(in the rows, 100 means zero)
Known rows, with every step that occurs:
j, b: 97; 113; 93; 107; 108; 99; 109; 100; 84; 94; 104; 91; 105; 84; 78; 94; 104; 99; 95; 103; 89; 100; 100; 99; 100; 90; 112; 102; 103; 101; 90
n, p, r, k, q: 128; 95; 111; 100; 112; 93; 98; 92; 123; 74; 113; 90; 99; 102; 79; 119; 88; 102; 95; 101; 147; 102; 88; 124; 89; 93; 87; 98; 104; 84; 92
p, y, b: 101; 96; 118; 109; 109; 95; 92; 108; 94; 86; 99; 92; 112; 96; 95; 84; 112; 121; 99; 98; 100; 78; 102; 111; 78; 88; 105; 89; 117; 102; 88
p, r: 98; 101; 97; 90; 99; 108; 100; 103; 103; 86; 92; 95; 115; 91; 95; 102; 91; 99; 107; 105; 121; 102; 86; 111; 89; 105; 100; 91; 101; 104; 89
n, p, r, j, a: 88; 94; 95; 86; 90; 104; 122; 91; 89; 74; 108; 62; 114; 81; 66; 116; 103; 100; 104; 75; 122; 79; 91; 92; 118; 101; 125; 78; 100; 99; 74
k, r, j, a, b: 104; 79; 93; 90; 98; 106; 94; 90; 84; 93; 115; 71; 100; 77; 77; 109; 113; 110; 85; 57; 96; 103; 99; 76; 126; 103; 130; 85; 90; 107; 65
r, k: 116; 96; 111; 111; 101; 102; 91; 92; 87; 92; 101; 115; 88; 102; 92; 98; 93; 101; 104; 110; 104; 110; 101; 101; 95; 95; 93; 105; 113; 92; 94
d, b, y, p: 116; 108; 114; 102; 103; 78; 96; 86; 101; 62; 92; 94; 105; 115; 70; 112; 104; 111; 90; 84; 89; 72; 98; 117; 95; 103; 95; 81; 125; 93; 75
j, r, p, n: 98; 113; 87; 102; 93; 120; 110; 80; 81; 86; 111; 75; 113; 81; 98; 104; 90; 114; 92; 95; 105; 118; 77; 94; 119; 87; 90; 103; 111; 112; 70
p, y: 106; 94; 102; 106; 102; 112; 100; 103; 101; 92; 104; 90; 103; 99; 99; 79; 101; 110; 97; 105; 95; 93; 85; 108; 90; 98; 97; 97; 105; 112; 88
a, b, y: 114; 85; 100; 96; 109; 92; 101; 89; 104; 93; 104; 89; 100; 98; 92; 80; 99; 118; 85; 100; 86; 100; 106; 115; 99; 111; 92; 93; 102; 107; 70
n, p: 99; 98; 106; 103; 104; 82; 113; 98; 111; 90; 107; 81; 94; 101; 95; 108; 99; 102; 98; 86; 109; 86; 105; 105; 103; 96; 104; 99; 99; 87; 98
j, r, p, y, b, s: 103; 115; 111; 121; 99; 122; 97; 97; 87; 98; 119; 75; 112; 103; 79; 70; 124; 122; 73; 104; 91; 83; 81; 109; 86; 92; 90; 98; 121; 123; 73
n, p, y: 106; 92; 106; 108; 106; 95; 113; 101; 112; 81; 110; 71; 97; 99; 95; 86; 102; 113; 93; 90; 104; 79; 91; 113; 94; 95; 102; 95; 105; 99; 86
y, p: 111; 94; 113; 104; 102; 83; 87; 98; 102; 84; 95; 97; 104; 107; 86; 111; 95; 111; 93; 80; 107; 81; 105; 97; 96; 97; 100; 83; 112; 95; 98
j, b, a: 79; 116; 96; 119; 115; 93; 116; 109; 93; 102; 105; 92; 115; 95; 78; 87; 101; 78; 96; 90; 95; 107; 81; 101; 109; 92; 112; 108; 113; 90; 86
j, r, p: 97; 117; 89; 100; 89; 115; 104; 84; 87; 106; 113; 91; 98; 101; 87; 104; 107; 99; 83; 102; 95; 112; 88; 86; 124; 95; 94; 107; 109; 112; 90
d, b: 97; 114; 107; 91; 105; 83; 110; 96; 92; 78; 92; 99; 101; 101; 85; 112; 105; 97; 100; 96; 94; 94; 99; 112; 112; 99; 103; 104; 102; 83; 95
d, b, y, p, r: 113; 112; 112; 94; 101; 85; 94; 89; 102; 48; 82; 88; 121; 107; 67; 114; 96; 110; 97; 87; 107; 73; 84; 128; 82; 107; 93; 72; 127; 97; 63
b, y, p, q: 121; 84; 114; 120; 84; 99; 95; 96; 110; 67; 99; 97; 102; 98; 103; 87; 87; 116; 86; 76; 83; 84; 91; 111; 84; 97; 98; 78; 115; 109; 70
y, p, r, j, b, a: 83; 109; 116; 100; 98; 88; 112; 103; 83; 73; 91; 78; 134; 89; 56; 107; 94; 94; 89; 60; 129; 88; 69; 97; 113; 91; 109; 75; 130; 91; 71
p, r, k, q: 128; 97; 106; 98; 107; 113; 84; 95; 111; 85; 106; 108; 106; 100; 84; 112; 89; 101; 97; 115; 139; 117; 85; 119; 85; 96; 83; 100; 105; 97; 94
d, b, y: 105; 114; 102; 98; 101; 96; 110; 89; 99; 77; 94; 97; 101; 109; 85; 101; 109; 100; 96; 104; 80; 90; 94; 119; 98; 107; 93; 98; 113; 97; 76
k, r, p: 108; 106; 99; 100; 77; 130; 82; 93; 109; 107; 115; 89; 92; 97; 114; 113; 105; 111; 94; 72; 103; 119; 81; 82; 99; 106; 93; 102; 106; 106; 85
p, y, b, s: 105; 100; 122; 122; 110; 107; 94; 113; 100; 91; 105; 84; 114; 104; 94; 68; 115; 124; 89; 101; 96; 71; 94; 123; 63; 96; 97; 91; 112; 112; 82
j, b, y, p: 116; 108; 102; 121; 105; 94; 95; 89; 92; 78; 102; 85; 109; 99; 63; 94; 104; 112; 85; 90; 82; 78; 101; 104; 84; 94; 101; 79; 125; 110; 70
y, b: 96; 102; 115; 103; 110; 83; 92; 102; 92; 91; 96; 102; 108; 98; 95; 106; 109; 112; 104; 92; 104; 84; 115; 103; 88; 90; 107; 92; 112; 90; 100
n, p, q: 102; 87; 111; 111; 91; 86; 123; 106; 111; 71; 106; 83; 92; 84; 111; 97; 87; 104; 92; 75; 98; 93; 95; 109; 105; 90; 111; 99; 92; 87; 88
a, b, s: 109; 88; 109; 101; 112; 91; 105; 103; 105; 102; 107; 86; 102; 98; 93; 72; 99; 116; 81; 95; 99; 97; 103; 120; 99; 112; 95; 101; 86; 103; 84
p, y, b, a: 84; 100; 122; 120; 118; 86; 97; 114; 102; 91; 102; 92; 121; 108; 95; 77; 107; 101; 99; 85; 104; 88; 83; 112; 87; 90; 107; 97; 126; 92; 83
d, b, s: 100; 119; 111; 103; 105; 96; 112; 105; 100; 85; 98; 92; 104; 108; 85; 94; 110; 100; 91; 99; 94; 89; 90; 124; 98; 107; 97; 105; 98; 92; 90

Rows:
99; 108; 110; 88; 90; 92; 106; 95; 75; 65; 90; 76; 125; 78; 56; 115; 100; 115; 90; 73; 123; 77; 89; 94; 104; 88; 106; 68; 119; 101; 75 : y, p, r, j, b
116; 78; 117; 77; 90; 87; 99; 82; 95; 63; 88; 75; 121; 93; 71; 101; 93; 134; 81; 70; 118; 77; 94; 112; 103; 111; 89; 59; 118; 107; 56 : a, b, y, p, r, j
122; 80; 98; 107; 114; 85; 86; 84; 92; 74; 112; 79; 107; 99; 60; 89; 98; 119; 87; 79; 81; 78; 115; 103; 101; 110; 119; 73; 109; 109; 59 : j, a, b, y, p
85; 108; 126; 111; 96; 104; 100; 105; 96; 98; 110; 88; 116; 107; 100; 79; 109; 112; 97; 81; 105; 100; 79; 103; 97; 97; 94; 99; 132; 93; 82 : r, p, y, b, a
126; 95; 120; 105; 101; 90; 78; 92; 91; 59; 89; 107; 109; 99; 74; 111; 79; 111; 105; 94; 132; 94; 93; 108; 78; 94; 92; 77; 125; 91; 81 : y, p, r, k
114; 99; 108; 102; 98; 107; 92; 95; 89; 79; 91; 110; 104; 92; 88; 99; 85; 100; 111; 114; 125; 111; 88; 112; 86; 98; 92; 95; 114; 97; 81 : p, r, k
102; 95; 121; 111; 115; 77; 105; 103; 104; 73; 105; 71; 105; 96; 89; 93; 110; 123; 96; 82; 107; 64; 107; 117; 81; 84; 108; 88; 116; 86; 86 : n, p, y, b
97; 100; 101; 95; 102; 89; 112; 100; 114; 75; 97; 76; 110; 92; 90; 110; 91; 103; 105; 90; 130; 88; 90; 116; 93; 101; 103; 88; 102; 90; 85 : n, p, r
116; 98; 106; 102; 95; 102; 85; 92; 111; 69; 90; 89; 121; 107; 80; 102; 89; 113; 98; 92; 112; 80; 85; 117; 71; 108; 90; 68; 122; 113; 67 : b, y, p, r
119; 94; 108; 113; 98; 94; 86; 89; 109; 84; 99; 94; 105; 115; 85; 101; 99; 113; 92; 88; 94; 78; 100; 105; 83; 103; 91; 80; 122; 110; 80 : b, y, p
123; 77; 111; 101; 113; 81; 93; 83; 100; 56; 96; 70; 118; 87; 91; 90; 78; 143; 90; 72; 104; 87; 102; 119; 90; 100; 90; 73; 116; 102; 49 : a, b, y, p, n
114; 104; 98; 120; 111; 99; 96; 84; 77; 93; 106; 112; 91; 103; 71; 100; 98; 88; 90; 120; 98; 111; 93; 97; 108; 83; 98; 109; 116; 104; 87 : j, r, k
78; 106; 119; 114; 114; 76; 98; 111; 101; 100; 97; 103; 119; 108; 95; 99; 104; 91; 103; 78; 109; 94; 96; 106; 96; 92; 111; 98; 122; 80; 96 : y, b, a
96; 80; 98; 81; 100; 94; 112; 87; 71; 92; 112; 78; 103; 80; 69; 97; 109; 112; 88; 78; 94; 95; 113; 85; 138; 104; 123; 87; 91; 102; 78 : r, j, a, b
114; 72; 104; 92; 99; 96; 103; 73; 74; 56; 108; 56; 122; 77; 68; 98; 91; 141; 89; 58; 98; 78; 103; 94; 115; 102; 111; 62; 114; 110; 36 : r, j, a, b, y, p, n
115; 75; 106; 92; 97; 88; 98; 76; 80; 74; 108; 72; 108; 94; 56; 97; 107; 125; 81; 65; 88; 74; 113; 89; 119; 108; 114; 64; 113; 112; 57 : r, j, a, b, y, p
101; 104; 97; 107; 75; 118; 114; 92; 88; 87; 113; 96; 97; 83; 103; 92; 95; 100; 78; 93; 85; 118; 79; 91; 125; 90; 100; 107; 103; 112; 80 : j, r, p, q
103; 109; 92; 106; 90; 128; 103; 86; 89; 97; 117; 81; 102; 98; 86; 82; 108; 110; 79; 108; 91; 106; 73; 95; 113; 94; 90; 104; 115; 124; 78 : j, r, p, y
113; 98; 112; 106; 103; 90; 107; 93; 99; 67; 99; 90; 97; 94; 82; 107; 83; 101; 108; 99; 134; 100; 91; 116; 88; 93; 96; 93; 113; 82; 79 : n, p, r, k
111; 84; 86; 103; 111; 102; 100; 86; 92; 92; 116; 81; 103; 92; 73; 78; 104; 107; 92; 100; 74; 97; 110; 105; 104; 113; 118; 88; 98; 115; 60 : j, a, b, y
108; 102; 116; 107; 86; 123; 75; 99; 102; 91; 113; 81; 103; 92; 108; 98; 115; 134; 91; 71; 101; 98; 85; 92; 77; 94; 99; 90; 121; 107; 75 : k, r, p, y, b
94; 84; 94; 72; 97; 101; 111; 90; 75; 78; 102; 74; 119; 72; 65; 98; 101; 110; 96; 81; 114; 98; 99; 94; 126; 108; 123; 78; 93; 104; 65 : p, r, j, a, b
129; 106; 111; 120; 104; 103; 87; 85; 81; 57; 94; 95; 113; 91; 51; 94; 87; 111; 96; 105; 108; 89; 89; 116; 66; 91; 94; 74; 138; 106; 51 : j, b, y, p, r, k
110; 95; 104; 107; 64; 133; 92; 101; 110; 87; 113; 92; 90; 80; 130; 101; 93; 113; 89; 65; 92; 127; 73; 85; 102; 100; 100; 102; 99; 106; 74 : k, r, p, q
90; 106; 120; 119; 94; 117; 81; 107; 111; 99; 114; 82; 113; 104; 106; 90; 112; 113; 92; 59; 106; 107; 64; 94; 87; 96; 100; 97; 130; 97; 69 : k, r, p, y, b, a
110; 92; 111; 90; 79; 107; 95; 85; 98; 70; 87; 83; 121; 101; 77; 112; 99; 120; 91; 79; 119; 74; 83; 104; 89; 107; 84; 61; 126; 114; 64 : b, y, p, r, j
80; 109; 101; 114; 97; 110; 110; 104; 92; 106; 107; 82; 113; 87; 82; 107; 113; 85; 85; 57; 103; 111; 64; 80; 117; 89; 115; 98; 115; 96; 70 : k, r, j, b, a
93; 81; 100; 75; 101; 83; 126; 89; 85; 68; 108; 54; 112; 72; 61; 108; 98; 112; 94; 68; 123; 82; 103; 100; 130; 105; 126; 78; 91; 91; 64 : n, p, r, j, a, b
106; 102; 106; 96; 80; 128; 100; 95; 95; 98; 114; 86; 98; 97; 106; 79; 104; 121; 92; 100; 96; 105; 81; 97; 100; 105; 85; 99; 112; 112; 87 : r, p, y
104; 110; 115; 102; 90; 107; 107; 100; 82; 73; 95; 69; 129; 86; 57; 98; 104; 116; 80; 76; 122; 70; 81; 108; 90; 96; 99; 68; 115; 109; 70 : y, p, r, j, b, s
